Known rows, with every way that one mark hangs from another
K_264(K_619(K_605(K_492 K_870))): [-0.05  0.01  0.22  0.12 -0.18  0.48  0.06 -0.35  0.27  0.19  0.57  0.01
 -0.09  0.65  0.41  0.26 -0.02 -0.04 -0.03]
K_310(K_619(K_264 K_605(K_492))): [-0.16  0.21  0.10 -0.21 -0.57  0.11  0.17 -0.59  0.20 -0.10 -0.08  0.41
  0.29  0.47  0.47  0.07  0.61 -0.11 -0.25]
K_605(K_492(K_57) K_870): [ 0.41  0.07  0.00  0.20 -0.22 -0.04 -0.39 -0.53 -0.14  0.18  0.56 -0.03
  0.26  0.46  0.26  0.09 -0.21 -0.25 -0.06]
K_264(K_619): [-0.25  0.04  0.21  0.16  0.24  0.24  0.07  0.22  0.24  0.00  0.09  0.01
 -0.20  0.19 -0.19  0.11 -0.01  0.00 -0.02]
K_870(K_605): [ 0.21  0.10  0.11 -0.11 -0.18  0.14 -0.06 -0.12  0.04  0.18 -0.29  0.16
  0.02  0.16  0.17  0.23 -0.13 -0.16  0.12]
K_57(K_605(K_492)): [ 0.37 -0.20 -0.19 -0.12 -0.17  0.07  0.22 -0.10 -0.12 -0.11  0.34 -0.10
  0.07  0.43  0.19  0.03  0.39 -0.29 -0.07]
K_987(K_619): [ 0.13  0.14 -0.01 -0.14 -0.10  0.22 -0.31 -0.11  0.07  0.16  0.11 -0.21
 -0.07 -0.02 -0.14  0.06 -0.20  0.04 -0.01]
K_870(K_605(K_492)): [ 0.57  0.12  0.06  0.01 -0.17  0.31  0.11 -0.30  0.11  0.38 -0.08  0.13
  0.16  0.43  0.28  0.23  0.10 -0.22  0.07]
K_987(K_619(K_264 K_605(K_492(K_57)))): [ 0.03  0.23 -0.04 -0.25 -0.76  0.33 -0.62 -0.76  0.45  0.16  0.33 -0.04
  0.33  0.31  0.13 -0.02  0.05 -0.12 -0.42]
K_605(K_492): [ 0.34  0.01 -0.06  0.09  0.00  0.17  0.17 -0.17  0.06  0.19  0.20 -0.03
  0.14  0.27  0.10 -0.01  0.24 -0.06 -0.03]
K_310(K_619(K_605(K_870))): [-0.21  0.05  0.23 -0.20 -0.47 -0.07 -0.06 -0.51 -0.30 -0.16  0.07  0.31
  0.05  0.43  0.65  0.21  0.00 -0.13  0.06]
K_605(K_492 K_870): [ 0.39  0.12 -0.02  0.18 -0.09  0.07 -0.03 -0.31 -0.06  0.24  0.47 -0.04
  0.06  0.35  0.32  0.17 -0.09 -0.05  0.09]
K_870(K_605(K_492(K_57))): [ 0.58  0.07  0.08  0.03 -0.33  0.20 -0.23 -0.51  0.05  0.31  0.01  0.15
  0.34  0.54  0.22  0.13 -0.03 -0.43 -0.06]
K_492(K_57 K_605(K_870)): [ 0.11  0.24  0.21  0.13 -0.29 -0.18 -0.49 -0.45 -0.02 -0.04  0.50  0.13
  0.10  0.55 -0.03  0.34 -0.31 -0.22 -0.04]
K_492(K_57(K_605)): [ 0.03 -0.25 -0.10 -0.18 -0.31 -0.20 -0.29 -0.13 -0.26 -0.34  0.23 -0.05
  0.12  0.28  0.04 -0.06  0.04 -0.43 -0.19]
K_987(K_619(K_264 K_310 K_605(K_870))): [-0.65  0.66  0.41 -0.26 -0.60  0.11 -0.50 -0.64  0.40  0.14  0.34 -0.06
 -0.13 -0.03  0.48  0.25 -0.28  0.21 -0.07]
K_492(K_605(K_870)): [ 0.10  0.29  0.19  0.09 -0.14 -0.07 -0.16 -0.24  0.04  0.03  0.41  0.11
 -0.08  0.44  0.00  0.44 -0.19 -0.01  0.09]
K_310(K_619(K_264 K_605(K_492 K_870))): [-0.16  0.32  0.14 -0.13 -0.64  0.02 -0.05 -0.73  0.05 -0.05  0.19  0.41
  0.22  0.53  0.67  0.22  0.29 -0.08 -0.12]
K_310(K_619(K_264)): [-0.34  0.32  0.13 -0.09 -0.24 -0.22 -0.03 -0.18  0.03 -0.24 -0.28  0.41
  0.12  0.06  0.06  0.06  0.28 -0.05 -0.12]
K_619(K_264 K_310 K_605): [-0.80  0.41  0.37 -0.20 -0.44  0.02  0.02 -0.39  0.46 -0.05 -0.02  0.18
  0.02 -0.08  0.43  0.00  0.22  0.16 -0.16]
K_57(K_605(K_492 K_870)): [ 0.38 -0.08 -0.14 -0.05 -0.24 -0.04  0.01 -0.24 -0.26 -0.04  0.61 -0.10
  0.00  0.51  0.38  0.21  0.09 -0.29  0.04]
K_619(K_310 K_605(K_492 K_870)): [-0.13  0.28  0.37  0.01 -0.33  0.17  0.12 -0.71  0.13  0.25  0.52 -0.02
  0.04  0.45  0.81  0.16  0.08  0.03  0.04]
K_310(K_619(K_264(K_605(K_492(K_57))))): [ 0.12  0.44  0.08  0.21 -0.05 -0.11 -0.39 -0.49  0.28 -0.09  0.23  0.48
  0.40  0.44 -0.16  0.02  0.39 -0.47 -0.09]
K_619(K_264(K_605(K_492))): [ 0.14  0.41 -0.09  0.23  0.13  0.12 -0.18 -0.15  0.58  0.15  0.33  0.20
  0.13  0.08 -0.23  0.08  0.28 -0.11  0.03]

Rows
[ 0.10 -0.05  0.12 -0.18 -0.37  0.21  0.32 -0.55 -0.08 -0.04 -0.01  0.29
  0.26  0.62  0.56  0.03  0.54 -0.20 -0.12] | K_310(K_619(K_605(K_492)))
[-0.15  0.16  0.13 -0.19 -0.72  0.00 -0.18 -0.80  0.13 -0.18  0.01  0.46
  0.47  0.57  0.41 -0.04  0.47 -0.30 -0.39] | K_310(K_619(K_264 K_605(K_492(K_57))))
[ 0.04 -0.14 -0.06 -0.11 -0.38 -0.30 -0.49 -0.27 -0.41 -0.28  0.51 -0.05
  0.04  0.34  0.25  0.12 -0.29 -0.43 -0.06] | K_492(K_57(K_605(K_870)))
[-0.46  0.43  0.31 -0.09 -0.42  0.17  0.17 -0.57  0.54  0.12  0.17  0.15
  0.15  0.19  0.54  0.01  0.44  0.10 -0.23] | K_619(K_264 K_310 K_605(K_492))
[ 0.14 -0.10  0.14 -0.13 -0.53  0.08 -0.03 -0.77 -0.14 -0.12  0.08  0.29
  0.44  0.76  0.50 -0.07  0.40 -0.39 -0.27] | K_310(K_619(K_605(K_492(K_57))))
[-0.44  0.38  0.33 -0.07 -0.57  0.08 -0.17 -0.78  0.48  0.06  0.26  0.16
  0.36  0.29  0.49 -0.09  0.33 -0.09 -0.35] | K_619(K_264 K_310 K_605(K_492(K_57)))
[ 0.34  0.13  0.01 -0.20 -0.51  0.45 -0.32 -0.66  0.11  0.34  0.59 -0.22
  0.04  0.46  0.47  0.23 -0.21  0.00 -0.04] | K_987(K_619(K_605(K_492 K_870)))
[-0.51  0.30  0.21 -0.23 -0.62 -0.16 -0.21 -0.55 -0.01 -0.23  0.00  0.46
  0.09  0.27  0.57  0.24  0.08 -0.02 -0.10] | K_310(K_619(K_264 K_605(K_870)))
[-0.10  0.25  0.01 -0.08 -0.59  0.13 -0.17 -0.58  0.30  0.13  0.40  0.18
  0.16  0.30  0.52  0.19  0.07  0.05 -0.14] | K_619(K_264 K_605(K_492 K_870))
[-0.43  0.55  0.37 -0.02 -0.52  0.08 -0.04 -0.71  0.41  0.19  0.42  0.13
  0.09  0.25  0.74  0.20  0.13  0.11 -0.08] | K_619(K_264 K_310 K_605(K_492 K_870))
[-0.40  0.82  0.31  0.04  0.11  0.10 -0.50 -0.21  0.69  0.18  0.27 -0.03
 -0.11 -0.24 -0.26  0.14 -0.07  0.04  0.11] | K_987(K_619(K_264(K_605) K_310))
[ 0.12  0.59  0.09  0.25 -0.01 -0.13 -0.25 -0.42  0.20  0.04  0.40  0.47
  0.15  0.39  0.11  0.29  0.19 -0.25  0.18] | K_310(K_619(K_264(K_605(K_492 K_870))))
[-0.42  0.22  0.55  0.10 -0.02  0.52  0.40 -0.33  0.51  0.20  0.33  0.00
 -0.08  0.55  0.44  0.10  0.39  0.02 -0.10] | K_264(K_619(K_310 K_605(K_492)))
[-0.48  0.69  0.32 -0.11 -0.19  0.06 -0.32 -0.25  0.45  0.16  0.08 -0.12
 -0.06 -0.25 -0.01  0.06 -0.07  0.19 -0.11] | K_987(K_619(K_264 K_310))
[-0.32  0.57  0.30 -0.22 -0.53  0.38 -0.12 -0.68  0.62  0.29  0.27 -0.09
  0.09  0.17  0.39  0.06  0.25  0.15 -0.23] | K_987(K_619(K_264 K_310 K_605(K_492)))
[-0.08  0.18  0.02 -0.04 -0.73  0.02 -0.51 -0.79  0.24  0.06  0.51  0.19
  0.33  0.41  0.48  0.10 -0.05 -0.16 -0.28] | K_619(K_264 K_605(K_492(K_57) K_870))
[-0.77  0.20  0.60  0.01 -0.03  0.33  0.24 -0.16  0.43  0.01  0.14  0.03
 -0.21  0.28  0.33  0.09  0.14  0.09 -0.05] | K_264(K_619(K_310 K_605))
[-0.48  0.27  0.45 -0.09 -0.32  0.02 -0.06 -0.51  0.06  0.06  0.33  0.03
 -0.10  0.17  0.72  0.15 -0.16  0.09  0.08] | K_619(K_310 K_605(K_870))
[ 0.29  0.03 -0.04 -0.26 -0.42  0.54 -0.12 -0.50  0.22  0.29  0.31 -0.20
  0.12  0.39  0.27  0.06  0.11  0.00 -0.14] | K_987(K_619(K_605(K_492)))
[-0.53  0.68  0.33  0.20  0.21 -0.11 -0.20 -0.08  0.62  0.01  0.17  0.22
 -0.05 -0.22 -0.10  0.07  0.14  0.00  0.13] | K_619(K_264(K_605) K_310)
[ 0.08  0.48  0.06  0.18  0.10 -0.01 -0.05 -0.28  0.34 -0.02  0.13  0.45
  0.22  0.32 -0.10  0.11  0.50 -0.25  0.04] | K_310(K_619(K_264(K_605(K_492))))
[-0.18  0.70  0.26  0.29  0.22  0.06 -0.03 -0.26  0.70  0.20  0.37  0.18
  0.09  0.05 -0.03  0.07  0.36 -0.04  0.09] | K_619(K_264(K_605(K_492)) K_310)
[-0.67  0.55  0.37 -0.32 -0.53  0.22 -0.29 -0.50  0.55  0.10  0.09 -0.04
 -0.03 -0.10  0.30  0.07  0.02  0.20 -0.19] | K_987(K_619(K_264 K_310 K_605))
[-0.14  0.49  0.49  0.49  0.63  0.40  0.21 -0.02  0.66  0.27  0.54  0.03
 -0.16  0.41 -0.14  0.15  0.28 -0.13  0.20] | K_264(K_605(K_492) K_619(K_310))
